Each row comes from the steps of one walk. Every step used is in the known rows, and no mark comes twice. Write the walk behind each row, first mark first.
Known rows
j, p, y: [ 15  18  -3  -4  13  -6  -8 -14  16   4  12 -15  11   3  20  -1   8  18
  -4 -12 -11   4  19  -7   0 -20   0  -1   5   3   3 -17   3   3 -14   7
   4  -1   7  24  10   9  11  -7 -13  15  23  17 -28  -5  -7  26  13   6
  27   2]
h, q: [ 15  32  -7  -3  -3  -2   1   4  11  10   7 -19  19   3   7  -9   2   7
   3   6   0  10  27   0  20   3  11  -4   1   9  -4  -5  -9   7 -15   7
   2 -15  -5  17   4  17  13  12  -9   7  27  13 -15   4   1  19  12   3
  23   4]
z, t: [ 18  29 -12  -3   4   7   1  -7  18  11  -1 -19  12  -3  22  -9  13  -3
  -1  -7 -11  -7  26  -4  12   8   0  11 -18   0   2  -9  -9   6 -14  16
  -7  -5   2  28  -5   0  12  -9  -7   4  21  12 -14  -5  -4  20  16  -1
  13   3]
b, y, p: [ 13  11  -4   0   4   0  -6  -9  15   6  13 -16   2  -1   0 -13   2   3
 -10 -13  -2   6  26  -3  16  -5  -3  13  -9   2  -2  -1  -2  10 -13  16
   3   2   2  24  12  20  19   0  -6   1  23  16 -25  -1  -6  41  -3  19
  24  12]
a, h, q: [ 15  31  -7   2  -9  -2   1   0   9  18  30 -16   9   2   6  -8   5   3
   4   2   0   0  28   0  26   4  17  -7  -5  10 -12  -3  -7   8 -30   6
   4 -17  -1  21   4  18   6  13 -13   9  29  20 -14   6   7  20  12  15
  29   8]
a, s, b, y, p, g: [  4  23 -14 -10   1   3  -2   2  18  14   3  -3 -31  -9   4  -6 -27   5
   0  -3 -14  -5  45  -9  16  -5  -8   1 -13   5  -5   3   5  22 -15  18
   9  12 -19  22   6  44  17 -13 -15  11  28  17 -18  -4  23  46   0   9
  28   6]
p, y, b, w, a: [ -5  10 -13  -5  -4   2   0 -16   1  10  11  20  31   5  22 -10   7   8
  -1   4 -16   5  27 -12  21  -7   0   7  15 -23  -1  -4 -17   9 -25   6
   2  -4   4   1   4 -10   4 -14  -4  13  18  16 -16   3  -4   6  26  14
  24  -1]
q, h: [ 15  25 -14  -6   6   2  -3 -10  14  19  13 -24   2   0  17 -10  16  -1
  -2  -8   0   9  27 -10  20  21  -6   4  -7   5  -7  -5 -16  -7 -22   3
 -10 -13   0  31   2  19  20  -6  -8   7  32  17 -21  -3   5  21   5   5
  16  -5]
g, p, y, b, w, a: [  1  14  -6  -7  -4   1  -6 -15  14   0   7  26  34  -1   8  -3   8  20
  -8   7  -9   9  13 -14  16  -5  -1   0  13 -18  -3 -11 -17   0 -12  -6
   6  -1  12  -7   1  -9  -6  -6   1  16  13  12 -16   1  -3  16  19  16
  21  -8]
u, q, h, a, y, p, g: [ 23  41 -11  -1  -6 -28 -12  -9  26  20  24 -11  11  17  12 -16 -15  -1
  -6 -23 -10  12  48 -11  26  19   6  12   4 -13  -9   5 -20  15 -47   6
  -2   1  -2   3  26  40  15 -13  -9  18  27  30   6  -5  23  16  -4   4
  22  -1]
j, b: [  7  19 -12 -11   7   8   5  -7  10  10  -3 -10   6  -1  24 -11   2   7
   7   5  -6  -3  19 -12  12  -3  -1   1  -5  -1  -7 -12 -10  -2 -13   1
   2 -11   4  23  -4   4   4   4  -7   8  21  10 -24 -10 -13  26  15   1
  12   0]
g, p, j, b, w, a: [ -5  14 -10 -16  14   0  -4  -8  19  -1  -7   7  23 -16  19  -8  -1  25
  -1   4 -13  16   5 -12  21   8   3  -1  -3 -16 -14 -13 -20 -19   6 -13
   6   0  20 -11   0   3 -11  16   4  25  13  11  -7 -20   0  18  19  21
  13  -9]
g, p: [ 14  27  -3  -6   3   2 -10  -6  23   0   7 -15   8  -4   7  -2   7  18
  -9   0   4   8  18  -7   8   5   1  -8 -10   9  -4 -17  -7  -1   0   1
   4  -5   7  21  -3  12   6   9  -1   5  23   7 -22  -5  -2  28   9   5
  13  -8]
s, a, y: [ 12  24 -20  -9 -10 -16  -6  -7  15  17  -2 -17  -3   9  25 -13   8   9
 -20   1 -10   0  41  -9  11  -6   4 -11 -12   0  -6   3  -7  17  -9   5
   2  -8  -6  29  11  22  12  -3 -16   7  19   5  -8  10  -1  13  19   5
   6  -1]
w, a, k, b: [  1  14 -24  -4   7   3  -3 -13  12  20   2  -1  11   2  15 -13 -15  13
  17 -10  -7 -16  25  -6  11  -2   8  -4  -6  -8  -8   3 -16   3 -21   8
   3  -6   3  21  10 -10  21  -5   4   6  27   2  -8   0 -10   2  10   2
   1  -2]
k, b, w, a, s: [ -9   8 -27 -17  -1   9  -5 -10  12  30 -12  16   4 -10  13 -15 -22  18
   1   8 -13   1  35  -8  22   5   4   8   6  -9  -4  -7 -11  -2 -20  13
   6  -9   0  -6  -3  -4  26 -16  -1  15  30  -4   0   2   9   7  17  22
  16 -11]
u, q, h: [ 11  36 -11 -13   5  -6  -1  -9  13  27   8 -22  13   3  12 -11  18  -1
   5 -16  -4   6  28 -12  22  30   1   8  -1   5 -10  -1 -19  -4 -25   5
 -16 -11   4  15   7  17  20  -1 -17   8  39  13  -5  -7   2   7   6  -2
  15  -9]
b, w, a, u, q: [-11  29 -30 -14   6  -4   0 -10   2  17   8   4  18  11  17 -10   5  13
   4 -15  -4  10  22  -7  34  10  11  12  -1 -12 -15  -7  -8   3   1   3
 -13   2  23 -11  19 -18  19   5   2  19  31  11  12 -12   9   4  17   2
  18  -4]
g, p, y, b: [  8  21   1  -1 -11   6  -2  -8  18  -4   8   2  24   5  17  -3   6  15
  -7   3  -8   0  14 -11   0  -5  -1  -6   8  -4  -2  -4 -10   4 -16  -3
   6   1  -3  24  -8   3 -12   2 -12   8  17  15 -33  -3  -9  25  12   3
  25  -9]
z, s, b, w, a: [ -2  13 -20 -19   8  16  15  -6   9  12  -2   0  -6  -7  23   0  -8   3
  16  18   0  14  33 -13  35  14  -3  11  -7  -9  -5  -4 -10  -7  -5   0
  13  -5  -1   6  15   5  20  -5   8  13  33 -11   8  -8   6  10  19   8
   4  -2]
a, s, b: [ -3  23 -19 -14   0   7   0   8  18  21  -1 -15 -23 -10  17  -1 -11   6
  -1   7  -4  -6  45  -9  15  12   1  -7 -14  11  -1   0   4   5 -15  12
   6  -6 -12  32   0  28  23  -2 -13   9  35  -5 -14  -5  19  20  23  -3
  13 -10]
p, y, b, w, a, u, q: [-15  21 -24  -6  -4  -6   6 -12  -3  15  13  21  34  20  25 -15   3  11
   8 -10 -13   1  19 -14  25  -5   8   6  16 -27 -12   1 -14   8 -18   3
 -14   3  14 -17  13 -22   5   2  -7  19  23  18   4  -4   5  -1  23   0
  29  -1]
p, y, b, w, a, s: [-10   9 -16 -10  -6   7  -5 -11   8  23  -6  24  16  -5  19 -10  -7  12
  -5   7 -19   2  35  -8  25  -8  -6   1  11 -21   2  -2  -9  10 -23  13
   3  -6  -2  -3   0  -3  15 -16 -11  16  21   8  -9   5  15   7  31  20
  22  -4]
b, w, a, y: [ -1  11 -15 -12   1 -14  -6 -11   8  20   4   4   6   5  21 -13   3   6
 -18   4  -8  18  41  -7  39   1   1   4   4 -13 -14  -5 -11  10 -16   1
   0  -7  15   6  17  -2  15 -10   2  18  16   5  -9   9  -3  10  24  26
  12   0]
g, p, j: [  6  26  -1  -6  11  -6  -7  -4  28  -5  -2 -21   6  -8  17  -2   7  13
  -4 -14 -10   7  17  -3   7  11   4  -8  -6   1  -8  -9  -8  -7   8  -1
   4   4   5  23   4  28  -4  24  -3   9  21  14 -18  -9   4  26  14   9
  16  -7]
b, w: [  8  18 -15 -13   5  -1   2  -7   9  14  11  -4   9  -3  14 -17  10   4
  -4   2  -8  11  26  -3  26   6   3   3   2  -6  -5 -13  -7   9 -15   1
  -3  -5   7   6   7   3   8 -15   0   1  26  10 -14   3  -3  20  15  16
  24  -3]
j, b, w, a: [ -1  11 -21 -14   9   4   3 -10   1  14  -2  10  15  -4  18 -12   3  12
   2  12  -3   6  18 -14  27   0   2   9  -2 -14  -9 -13 -17  -5 -15  -3
   4 -15  15  -6   0 -14  10  -6   4  18  17   7  -9 -11  -9  17  22  16
  11  -1]
k, b, w: [  2   8 -20 -12   1   3   9  -7   9  14  12   4  13  -2  14 -22  -8   8
   0   2  -6   6  23  -9  14   2  10   9  13  -4  -7  -6 -13   2 -28   4
   3  -3   2   6   1  -5   0 -14  -2   4  28   6 -16   4 -15  16   8  21
  26   2]
u, q, h, a, k, b, w: [ 18  27 -26 -11  -3 -15   4  -1  11  35  27   0  44  -1   9 -22  -9   5
  12 -23  -5   7  22 -10  24  31  10   3  14 -13 -22  12 -20   6 -46  -8
  -9  -5   9 -12  28   2  15 -20  -4  12  34  15  13  -6   3  -8   7  10
  20 -13]
p, g: [ 10  31 -16 -10   5   2   6 -10   9   5   3  -8  -5   2  18  -9  -3   6
   3  -5 -14   0  32  -7  15   1  -3  -8  -3  -2  -4 -15  -7  24 -11  11
  -5  -1 -11  20   2  28   7 -10  -7   2  29  22 -21   2   3  26   8   4
  19   4]
u, q, h, a, t: [ 21  38  -6  -2 -14 -17  -8  -5  21  26   3  -8  20   5   3 -10   7   3
   1 -31   5   5  39 -13  17  26   5  -3   4   2 -15   5 -18  -2 -35   8
  -4 -15   2   8  20   9  16 -14 -10  12  32  17   6 -17  12   7  14   3
  22  -8]
q, h, a, s: [ 17  28 -19  -3  -4   4 -16  -3  30  28   2 -10  -2  -6   7  -5   0  -3
 -10 -15  -2   8  42  -5  23  22 -10   1  -6   1  -5  -2  -4  -2 -25  10
  -3 -18  -9   9  11  27  37 -15  -9  13  31  11  -3  -8  33  19  16   9
  13 -16]
y, p: [  9  17  -3   1   3   1  -8  -8  22   2  14 -19   3   9  10 -14  -3   8
  -5  -5  -6   2  28  -4  10  -1  12  14 -10   1   9  -8  -7  -4 -15  15
   8  -1   3  26   5  13  12  -2  -1   2  28  12 -19  -4  -1  29   6   0
  14   8]
y, b: [  2  20 -13  -2  -2  10   2  -8  14   6   3  -8   4   6  17 -13   3   1
   7   3  -6 -11  26 -10  10  -2   4   4   4  -2   1  -1 -14   1 -26  11
   1  -8  -8  24  -5   7   0   1  -5   0  23   5 -28   2  -6  24  14  -2
  14  -3]

Which walk is each row?
[ -1   7 -11  -7   3 -14  -7  -2  14  15  20   1  -3   5  19 -14 -14   7
 -14  10  -5  16  47 -13  28   7  17  18  -1 -12  -7   7  -7  -3 -25   3
  15   5  14  16  18   7   7  -6  10  21  21  -2  -4  -4   2  19  15  13
  13   8]
s, b, w, a, y, p
[  4  15 -22 -13  15  -6  -3  -9   7  18  12   0  17  -6  15 -15   3   9
   5  -9 -10   9  26  -4  28  -2   0  -4  -4 -14 -17  -4 -11  12  -8  -3
  -6  -2  17   8  23  -1  20  -9   6   9  23   5  -1   3   0   7  27  15
   7   1]
b, w, a, k
[  0  10 -10  -3 -13   5  -3 -18   8   8  29  26  23  -1  14  -4  12  13
  -5   6 -11   7  14 -14  20  -2  -2  -7  11 -20 -12 -13 -16   4 -25  -7
  10  -4  11  -3  -2 -16 -14  -1  -3  19  15  17 -13   0   6  16  19  29
  28  -7]
g, p, y, b, w, a, h
[ -2  14 -26 -17   4   5   2   0   4  15   6   1  -5  -6  18  -4   8  12
   2   9  -4   7  33 -16  26  13   6   7  -4  -6  -7  -4  -7   3 -11   5
   6 -12   5  11   9   2  16  -8  10  15  28  -1  -4 -10   4  12  18   6
  10  -6]
s, b, w, a
[ -1  21 -20  -9   4 -13   2  -5   9  13  17   7 -10   9  20 -13 -21   7
  -7  10 -12  13  49 -14  27   3  14   9   2 -18  -8   1 -10  16 -28   1
  11  13   2   5  19  20  -1 -16   6  22  21  13  -4   1  11  20   7  14
  16   9]
s, b, w, a, y, p, g
[-11  24 -36  -7  -3  -7   3 -13   7  25  10   8  24  11  19 -15   9  -1
  11 -14  -5   7  19 -15  34  29   5  19  13 -16 -18   6 -25 -19 -29   0
 -18  -3  13 -14  13 -17  11   0   3  18  31  19   8 -12  14   3   9   0
  16  -9]
y, b, w, a, u, q, h
[ -3  -4 -16  -1  11  -5   2 -15  15   8  32   5  12  -5  23 -17  -8   7
   3  -5 -22   4  22  -9  26   3  18  17  -4 -23 -12  -5 -22 -17 -26  -2
  15   1  20  -3   7   3  -9   7   3  23  17  24  -2 -20   9  22  10  31
  23  15]
y, p, j, b, w, a, h
[ -6   9 -17 -16   1  -9  -2  -1   7  21   8   2 -10   3  25  -8   3   5
 -12  12  -1  15  44 -15  32   7   5   2   0  -7 -15   4  -6  10 -21  -1
   7  -8  10  18  15   5  10  -5   3  22  17   0  -6   2   0   9  23  18
   8  -4]
s, b, w, a, y
[  8   1  -8   2   2   4   1  -9  16  11  13  -6   7   3   2 -22 -16  10
  -2  -7  -5  -4  22  -7   6  -4   5  20   3   3  -2   3  -9   5 -22  18
  10   2  -4  22   1   5  12  -8  -4   1  23  15 -26  -4 -14  34 -17  18
  25  11]
k, b, y, p
[ -2   9 -14  -7   0  -3   3 -11   1  16  18  15  32   4  21 -16  -1   8
   7  -4 -18   0  20  -6  20 -11  -2  -3  10 -25 -10   8 -13  17 -25  -4
  -5   4  10   8  19 -15   3 -13  -4   9  19  13  -9  10  -4   0  30  13
  18   2]
p, y, b, w, a, k
[ 10   3  -2  -4   5   2   1  -9  10   5   9 -12   7   0   7 -16  -5   6
  -1  -2   0   0  16  -8  14 -12  -5  16 -11   1  -5  -2  -8   1 -16   5
   8  -1   5  20   2   7   5   0  -6   8  17  21 -31 -12 -16  41  -4  15
  19  12]
j, b, y, p
[ 12  12  -4  10   0 -24 -15  -4  37   1  13 -23  14  10  24 -16 -13   4
 -17 -22 -12  13  47   0  21   2  15  11   3 -12  -2  11  -5   5 -27  13
  13   7   1  19  28  39   9   8  -1  16  16  16  -5  -8  18  21  10  16
  18   5]
h, a, y, p, j
[ 17  13 -24  -5  -2  -3   4  -1  15  19  26   4  29  -2   9 -23 -17  11
   3 -10  -5   3  23  -3  19   7   9   1  11 -12 -15   5  -5  17 -37   1
   1  -6   3  -3  26  -2   9 -19  10   5  23   5   3   0  -1   7  13  16
  21  -1]
h, a, k, b, w
[  6  13 -17   9  -7 -12  -1 -13   3  16  42  14  36   2  13  -7   3  13
   5   8  -9   7  17  -5  19 -16  17   3  22  -8  -7  -9 -10  -2 -44   1
  13 -12  10  -6   9 -12  -5   0  -9  25  15  25 -11  -2   3  15  17  28
  42   9]
j, p, y, b, w, a, h, q
[ 13  23 -28  -4 -12  -1   2 -11   7  20  23 -16 -10   2  12  -6  17   6
  -4  -5  -9 -11  28 -10  10  -1   8  -9 -24   0 -11  -5  -7  12 -10  10
   4 -16  -7  24   2  12  12   1 -12   5  27  11  -2   3  13  18  11  11
  16   3]
s, a, h
[  2  12 -13  -8   0   4  -7   5  22  18   3 -17 -23 -11   4  -9 -17   6
  -8   1  -1  -1  42  -7  17   0  -6   7 -15  13  -2   5   5   8 -10  19
  12   5 -11  32   5  37  22  -3 -12   9  29   3 -18  -3  17  40   5  13
  21   5]
a, s, b, y, p
[ -8  11 -14  -2  -6   1  -8 -12  14  14  -8   2   0  11  27 -11  -4   2
  -6   5  -4  -5  37 -11  21  -4   0   2   7 -11  -3   7 -17   5 -31   9
   6 -10   1  23   2  -2   6   4  -1  11  15   7 -17   4  -6  12  23   4
   3  -4]
w, a, y, b
[ -2   0  -8  -6   5 -12  -7  -9  14  14  10   7  16   8  23 -21 -12   8
 -14  14  -6  12  31 -11  29  -6   9  19   2 -18  -6  -4 -17  -6 -27  -2
  14   2  21   2  13  -9   2  -9   4  23  11   8 -10  -7 -10  22  15  24
  10   9]
j, b, w, a, y, p
[ -9  12 -10  -8 -10   4 -14 -10  17  12  -2  30  22  -7  11  -1  -3  22
 -13  11 -13   7  24  -9  19  -4  -9  -5  11 -17  -2 -10  -7   3 -10   6
  10   0   6 -10  -1  -3   6 -10  -8  20  18   5 -11   3  14  18  30  19
  22 -16]
g, p, y, b, w, a, s
[  2  18  -7  -5  -3  -6   1  -3  10   8  19   8  31 -15   9  -3  -1  17
   4   8 -13  18   5  -7  28  10  21  -7   1  -7 -26 -10 -23 -20 -10 -12
  14  -8  20 -10   4   5 -16  31  -2  30  14  23   1 -16  14  22  18  33
  31   2]
g, p, j, b, w, a, h, q
[ -1  13 -19   4 -13   0   3  -4   2  19  30  14  24   0   9 -12   2   1
  11  16  -6   6  25  -7  34   1  18   4  11  -8 -12   0 -21   3 -42   4
  10 -19   4  -3   5  -5  -2   8  -2  15  22  15  -3   3   8  15  19  24
  29   6]
y, b, w, a, h, q
[-13   3 -15 -14  11 -18   1 -10  10  16  -7   3  10  -1  39 -21  -7   7
  -6   1 -17  16  28 -10  31   3   5   4   8 -23 -17   1 -20  -4 -14  -5
   4   0  19   4  13   5  -3   6  -4  23  10  13  -7  -8  -2  11  27  31
  14   4]
p, j, b, w, a, y
[ 15  30 -18 -10  14  -8  -4 -17  20   2   8 -14  -8   0  17  -4  -3  15
   6  -7 -11   2  23  -7   5 -17   4  -3   0   9   0 -26   1  12 -16   8
   3  -2  -6  16   7  22   4 -13  -1  10  24  20 -23  -8   6  35   6   1
  25   1]
j, p, g
[  2  16  -5  -5  -3  -5  -6 -10  12   6  17  22  40   0  15  -8   1  21
  -2   1 -12   6  12  -8  16  -8  -1 -13   7 -22 -13   0 -13   8 -15 -13
   5   6  15   2  14 -10  -6  -4   2  12  15  10 -14   4  -3  10  29  12
  17  -6]
g, p, y, b, w, a, k
[  3  12 -20  -6 -19 -18   4  -5   7  15   9   4  11   7  24 -24   7   5
 -23  10 -12   3  36 -14  18  -5   9   0  11 -13 -12   8 -12  12 -33   2
   4   0  -7   9   8  13 -10 -13 -10   6  14   3  -3  11  -3  16  21  15
  16  -2]
s, a, y, b, w
[ -6   9 -10  -9   7  -5  -5   4  28  13   0 -20 -20 -17  15 -10 -19   4
  -4 -11 -18   0  39  -3  14   5   1   8  -9   3  -4  19   3  -2  -7  17
  11  10  -9  31   9  45  14  10 -16  14  26  10 -14  -8  24  33   6  17
  28   5]
a, s, b, y, p, j
[  5  13 -13 -15   5   2   9  -4   1  12   9  -2  17  -5  21 -19  -1   7
   0  13  -4   9  15 -10  21  -3   5   7   0  -8  -9 -15 -12  -1 -23  -6
   2  -7  11   6  -1  -1  -4 -10  -4  10  20  11 -21  -8 -13  23  19  15
  20   2]
j, b, w
[  6  39 -26 -10   4  -7   0  -7  11  24  17 -23  10  15  19 -11   9  -2
   6 -25  -1   3  23 -10  24  26   1   4  -3   1 -16   1 -13 -10 -14   0
 -20  -2  10  13  14   5  20   6 -12  14  38  23  -3 -12  13  11   4  -8
  17  -7]
a, u, q, h
[  9  38 -25  -5  -6  -8  -4   2  18  10   8 -14  17  15  15  -5   3  10
   9 -26   0   0  28  -5  21   9   3   6  -7  -3 -10  -1   0   8  -9  10
 -10 -10   7  -4  23   3  21   9  -1  12  31  13   7 -16  15  13  15 -12
  17  -9]
h, a, u, q
[ 23  15 -26  -4   1  -5   5  -6  12  26  28  -1  30   0  11 -23 -11   0
   2 -18  -6  12  22 -10  24  26   4   0   9 -13 -21   7 -14   2 -46  -9
  -4  -6   3   1  27   5  14 -28   8   8  25  13  -2   0   9   8   6  18
  21  -8]
q, h, a, k, b, w
[ -8  26 -23  -6  -3  -6   3 -15  -1  24  20  17  37  18  25 -12  12   1
  10 -19 -14   5  17 -16  30  19   1   9  20 -28 -15   6 -19  -8 -22  -6
 -18  -1  17 -12  15 -14   9  -7  -8  21  27  26   3  -9  15  -5  14   2
  25  -5]
p, y, b, w, a, u, q, h
[  2   6  -7  -6  15  -7   6  -7  17   1  19  -8  18  -4  25 -25 -10   7
   1  -2 -18  13  16  -5  15   0  19  20   4 -16  -4  -5 -19 -18 -15  -3
  10  12  13   4   5  16 -13   1  -4  15  16  19 -10 -15  -2  29   9  21
  28  11]
y, p, j, b, w
